Each row was made from one small tree. The marks that hang from a mark follow it in brackets, in alphabetical order. Every link used is in the known rows. Write each row's tree.
Known rows:
zemez{rolibe}: [-11.1   0.0   3.6 -26.5  -5.7   0.0   5.8  -3.1   2.6  -5.0  13.0   6.2
   0.0   7.8 -15.3  -9.8 -17.0   6.8 -14.6 -13.9   3.2]
pugi{dofiri{boto{fuzeda} palud{fakuno}} fata}: [ -4.5   1.3  -2.6  60.6  -3.4   2.9  40.8  11.3  -3.4  -0.5 -10.3   0.0
  -1.6   3.4   3.1  -1.0   2.5 -19.4 -18.6  11.8  -4.2]
fuzeda{boto{dofiri}}: [ -1.9   0.6  -3.0 -17.1  -9.6  -5.3   2.2  -3.6  -1.5   3.3   2.1   0.3
  -5.8   6.5  -3.6   2.9   1.7   3.3  12.3  -3.0   2.1]
fuzeda{boto}: [ -3.3   1.5  -4.9 -30.5  -9.6  -0.2   3.0  -6.9  -3.3  -3.2   6.8   1.7
  -4.8   8.9  -8.8   1.5   4.9  -1.3 -10.6  -2.3   1.5]
boto{dofiri{pugi} fuzeda}: [ -1.8  -3.4   3.1  16.6  -6.2  -9.9 -29.6   9.9  11.1   1.9 -10.7  -7.1
   2.8  -8.3   1.5  12.5  -8.4  10.0  45.1  -7.0   3.9]
palud{fakuno}: [ -9.0   3.9   0.4 -46.9  12.2   4.9   9.7   4.3   3.3   3.9   6.2   4.4
   1.8   0.3 -11.3   5.2  -6.9  -3.3 -10.7  -7.3   2.0]
boto{dofiri{palud{fakuno} pugi{fata}} fuzeda}: [  1.6  -4.7   2.9  39.3   5.2  -4.9 -16.1   7.0  11.8  12.3 -10.0  -5.3
   3.4 -14.0   6.2   2.5  -4.9   4.5  35.9  -1.2  -1.7]
fakuno{palud rolibe{zemez}}: [ -4.8   2.6 -10.7 -31.2  -2.5   5.9 -11.6  17.7   5.9   6.7  20.0   3.3
  -6.3  13.5 -14.6  -9.7 -29.7  11.5  -4.8  -4.5  10.2]
boto{dofiri{palud} fuzeda}: [ -2.6  -4.9   4.9  17.2   3.5  -6.3  -1.2  12.6   9.2   8.0  -9.7  -5.1
  -4.3 -10.7   2.9   1.2 -12.9   5.6  48.9  -1.9   2.5]
pugi{dofiri{boto palud{fakuno}} fata}: [ -3.3   3.4  -2.8  44.5  -6.0   4.7  42.9   7.2  -6.0  -2.1  -7.2   3.4
  -1.4   6.6   2.4  -2.5   3.6 -19.4 -30.5  10.7  -4.0]
fuzeda{boto{dofiri{palud pugi}}}: [  5.3  -0.4  -2.0 -16.1  -6.1  -3.4 -11.7 -12.8  -2.2   2.8   2.0  -0.1
  -2.0   3.2   1.0  -2.1   8.6   7.1   4.7   0.6  -1.6]
boto{dofiri{palud{fakuno} pugi} fuzeda}: [  1.7  -3.8   4.7  12.0  12.1  -5.0 -20.3   4.7   9.9  10.3  -8.3  -5.6
   3.5 -13.1   5.1   3.3  -4.6   9.7  37.9  -1.5  -1.2]
zemez{rolibe{fakuno{palud}}}: [-10.3   0.4   1.1 -46.1  -0.1   0.1  12.9  -4.0   2.1  -2.1  24.8   6.4
  -5.4  13.3 -12.2 -14.4 -17.7  14.1 -25.4 -13.0   8.7]
rolibe{zemez}: [ -4.8   1.9   2.0 -48.1   1.4   4.4   3.1  -4.6   2.6 -12.6  -5.0   3.0
  -4.3   9.1  -6.0 -12.0 -14.7   2.7  13.1 -12.9   8.5]
pugi{dofiri{palud}}: [ -4.9   2.9   0.1  -5.3  -4.0   4.4  16.5   5.2  -0.5  -5.5  -7.4   2.4
  -1.3   7.9  -4.8  -7.2  -8.6  -4.0 -18.7   5.4   0.3]
pugi{dofiri{boto{fuzeda}} fata}: [ -8.2   1.9  -4.2  64.4 -21.4  -2.0  30.8  16.5  -2.5  -8.6 -12.0  -1.5
  -2.5   8.6  -0.3   8.6  -1.5 -19.4 -12.3   6.2   0.8]
dofiri{boto}: [ -2.3   2.7   1.8 -35.7  -6.4  -0.5  16.1   0.6 -11.6 -15.6   4.7   2.8
  -4.4   5.2  -2.7  15.6   7.8  -6.8 -11.7  -0.6   3.1]
dofiri{palud{fakuno} pugi{fata}}: [  6.3   0.1   0.3  -1.9   3.8   7.9 -11.8 -10.8   4.4   1.3   2.6   3.7
   8.4  -6.1   0.6  -5.5   6.5  -2.2 -28.3   0.5  -4.8]
fuzeda{boto{dofiri{palud{fakuno{rolibe}} pugi{fata}}}}: [ 3.3  0.1 -5.7  6.8 -4.3 -1.7 -9.8 -8.9 -1.4 13.1  7.0  0.6 -0.7  2.5
  0.0 -6.9  5.0  3.0  0.2  0.1 -2.7]

Which tree is each row?
[  4.3   0.0   1.5 -12.5  -5.1  -3.8 -21.0  -4.2  -7.1 -17.8   0.3  -3.7
   4.3  -0.8   2.3  20.3  17.2   0.5  -5.3   0.8  -0.3]	dofiri{boto{fuzeda} pugi}
[  7.7  -0.3   0.2  -8.0  19.4   3.6 -15.7  -7.4 -10.2   1.9   9.9  -1.6
   5.5  -7.1   4.9   0.7  16.7   0.7 -17.7   7.5  -7.1]	dofiri{boto{fuzeda} palud{fakuno{rolibe}} pugi}
[  3.0  -5.5   2.9  44.8  -5.6  -6.6 -19.6   6.6  11.7   6.2 -11.8  -6.1
   1.8 -12.3   7.0   3.0  -6.1   5.1  39.5  -1.7  -0.1]	boto{dofiri{palud pugi{fata}} fuzeda}
[ 11.0  -2.1   3.9 -11.0   5.7   0.7 -13.5 -11.0  -9.2 -14.0   0.3  -2.6
   3.0  -6.1   8.0   6.8  20.7   1.3 -11.6   8.4  -5.0]	dofiri{boto{fuzeda} palud pugi}
[ -7.6   3.3  -0.7   9.5  -7.0  -2.1  20.8  12.6  -6.5 -11.6  -9.2  -1.9
  -2.4   9.7  -2.8   9.5  -0.6  -8.3  -7.5   5.7   1.3]	pugi{dofiri{boto{fuzeda}}}
[  2.7   2.0   3.9 -41.2  19.5   6.0  30.3  -7.0 -12.9  -3.5   7.4   4.8
  -3.2  -2.1   2.2   1.9  13.4  -6.8 -23.4   7.2  -4.1]	dofiri{boto palud{fakuno}}
[  8.9  -1.7   1.5  21.2  10.6   2.9   0.5  -8.1  -5.8  -3.6   0.6  -1.5
   5.3  -8.7   8.9   5.9  22.2  -7.5 -18.4   8.8  -8.0]	dofiri{boto{fuzeda} palud{fakuno} pugi{fata}}
[ -5.7   1.8  -4.9  67.9  -4.3   3.3  35.1  14.1  -4.1   4.8  -4.9  -0.1
  -1.5   4.2   1.8  -5.0  -1.6 -19.3 -19.9  10.9  -4.1]	pugi{dofiri{boto{fuzeda} palud{fakuno{rolibe}}} fata}
[ -4.0   2.8   0.7   6.0  11.4   2.7  28.9   7.4  -7.6  -2.9  -7.1  -0.4
  -1.5   4.8   0.7  -0.2   3.5  -8.5 -16.3  11.5  -3.7]	pugi{dofiri{boto{fuzeda} palud{fakuno}}}
[ -3.4   0.4  -2.6  65.9 -14.0   1.2  35.9  11.2  -3.6  -6.2 -12.0  -0.8
  -3.3   5.0   3.8  -0.9   1.3 -18.6 -15.4  11.5  -2.9]	pugi{dofiri{boto{fuzeda} palud} fata}
[ -1.9  -4.2   1.3  43.1 -13.1  -9.8 -24.3  11.7  13.2   3.5 -12.0  -6.9
   2.7  -8.7   2.8  12.0  -8.9   4.3  44.3  -6.9   3.5]	boto{dofiri{pugi{fata}} fuzeda}
[  3.9  -0.8  -1.0  26.9 -15.3  -3.7 -13.1  -0.9  -4.2 -15.9  -2.4  -3.4
   4.1  -1.7   4.3  19.3  16.6  -7.5  -7.8   1.0  -0.8]	dofiri{boto{fuzeda} pugi{fata}}
[  1.3  -0.5  -2.0 -15.6  -4.7  -3.1   5.4  -7.3  -2.4   5.2   2.4   0.8
  -6.3   3.9  -0.8  -3.4   3.4   3.6   9.0   0.5   0.0]	fuzeda{boto{dofiri{palud}}}
[ -3.6   2.6  -1.7 -76.5   9.3   4.4  13.1  -6.5   1.9  -8.6  12.1   3.2
 -11.9  17.1  -1.8 -19.4 -15.7  12.9  -2.3 -11.5  16.3]	rolibe{fakuno{palud} zemez}
[ 10.5  -3.0   1.7  27.7  -4.5   0.8  -6.3  -8.2  -6.4 -11.6  -1.9  -2.4
   2.9  -6.8  10.0   6.2  20.5  -6.4 -13.4   8.3  -5.6]	dofiri{boto{fuzeda} palud pugi{fata}}
[  3.2  -0.5   0.4  14.1  -1.7  -0.8 -16.2  -0.5   5.7  13.1   0.7   1.3
   3.9  -6.6   3.1  -4.3  -7.3   4.7  11.1  -4.0  -0.2]	boto{dofiri{palud{fakuno{rolibe}} pugi{fata}}}
[  5.6  -1.3   4.4 -14.5  -4.0  -2.9 -20.0  -4.7   4.0   0.9  -4.2   0.5
   2.0  -5.4   3.7   0.8  -3.6  10.7  17.4  -3.6   1.5]	boto{dofiri{palud pugi}}
[  1.1  -0.7   3.8 -18.9  23.4   3.6  27.1   0.1  -9.5  -0.8   3.3   0.1
  -3.4  -6.4   3.3   3.5  11.8  -6.9  -5.5   8.4  -4.7]	dofiri{boto{fuzeda} palud{fakuno}}
[ -9.9   4.4  -3.9 -38.7  15.5   7.2  -0.4   4.9   1.6  12.1  12.7   4.4
   0.6   4.3 -12.2 -11.9 -17.7  -0.7  -4.6 -11.6   4.1]	palud{fakuno{rolibe{zemez}}}
[  3.6   0.5  -4.6 -12.2   0.5  -1.8 -14.5 -10.4  -3.0  12.5   8.2   0.5
  -0.6   2.7  -0.9  -6.5   5.4   6.9   0.2  -0.1  -2.4]	fuzeda{boto{dofiri{palud{fakuno{rolibe}} pugi}}}
[  6.5   0.9   2.7 -40.5  14.0   7.8 -19.9 -14.0   1.5  -0.8   4.9   3.4
   8.3  -5.4  -1.3  -5.2   7.1   5.6 -25.5   0.1  -4.1]	dofiri{palud{fakuno} pugi}
[  0.4  -0.4   1.2  11.0 -18.6  -6.0 -19.3   2.2   7.9  -0.5  -6.1   0.0
   3.0  -2.4   1.1   9.4  -6.8   4.6  20.1  -8.6   4.5]	boto{dofiri{pugi{fata}}}
[  5.4  -1.9   2.9  12.4 -11.2  -3.0 -14.1  -2.8   6.3   1.9  -6.0   0.7
   2.1  -5.8   5.2   0.1  -4.0   5.2  16.0  -3.3   1.2]	boto{dofiri{palud pugi{fata}}}
[  6.1   1.4  -0.3 -34.7  16.4   9.4 -26.8 -13.4   0.1   4.9   9.3   3.4
   7.4  -2.6  -2.1 -16.6  -0.8   7.1 -20.6  -2.7  -2.7]	dofiri{palud{fakuno{rolibe{zemez}}} pugi}
[  4.5  -0.4  -3.1   0.0  -3.5  -2.2  -5.1 -11.1  -0.4   8.0   2.2   0.7
  -0.8   1.9   1.5  -2.9   9.0   2.7   0.2   0.9  -3.0]	fuzeda{boto{dofiri{palud{fakuno} pugi{fata}}}}
[  1.5  -3.6   2.7  15.2  14.9  -3.7 -24.6   4.4   9.2  14.1  -6.1  -5.5
   2.5 -10.6   4.8  -6.9 -10.5  11.4  42.2  -3.9   0.1]	boto{dofiri{palud{fakuno{rolibe{zemez}}} pugi} fuzeda}
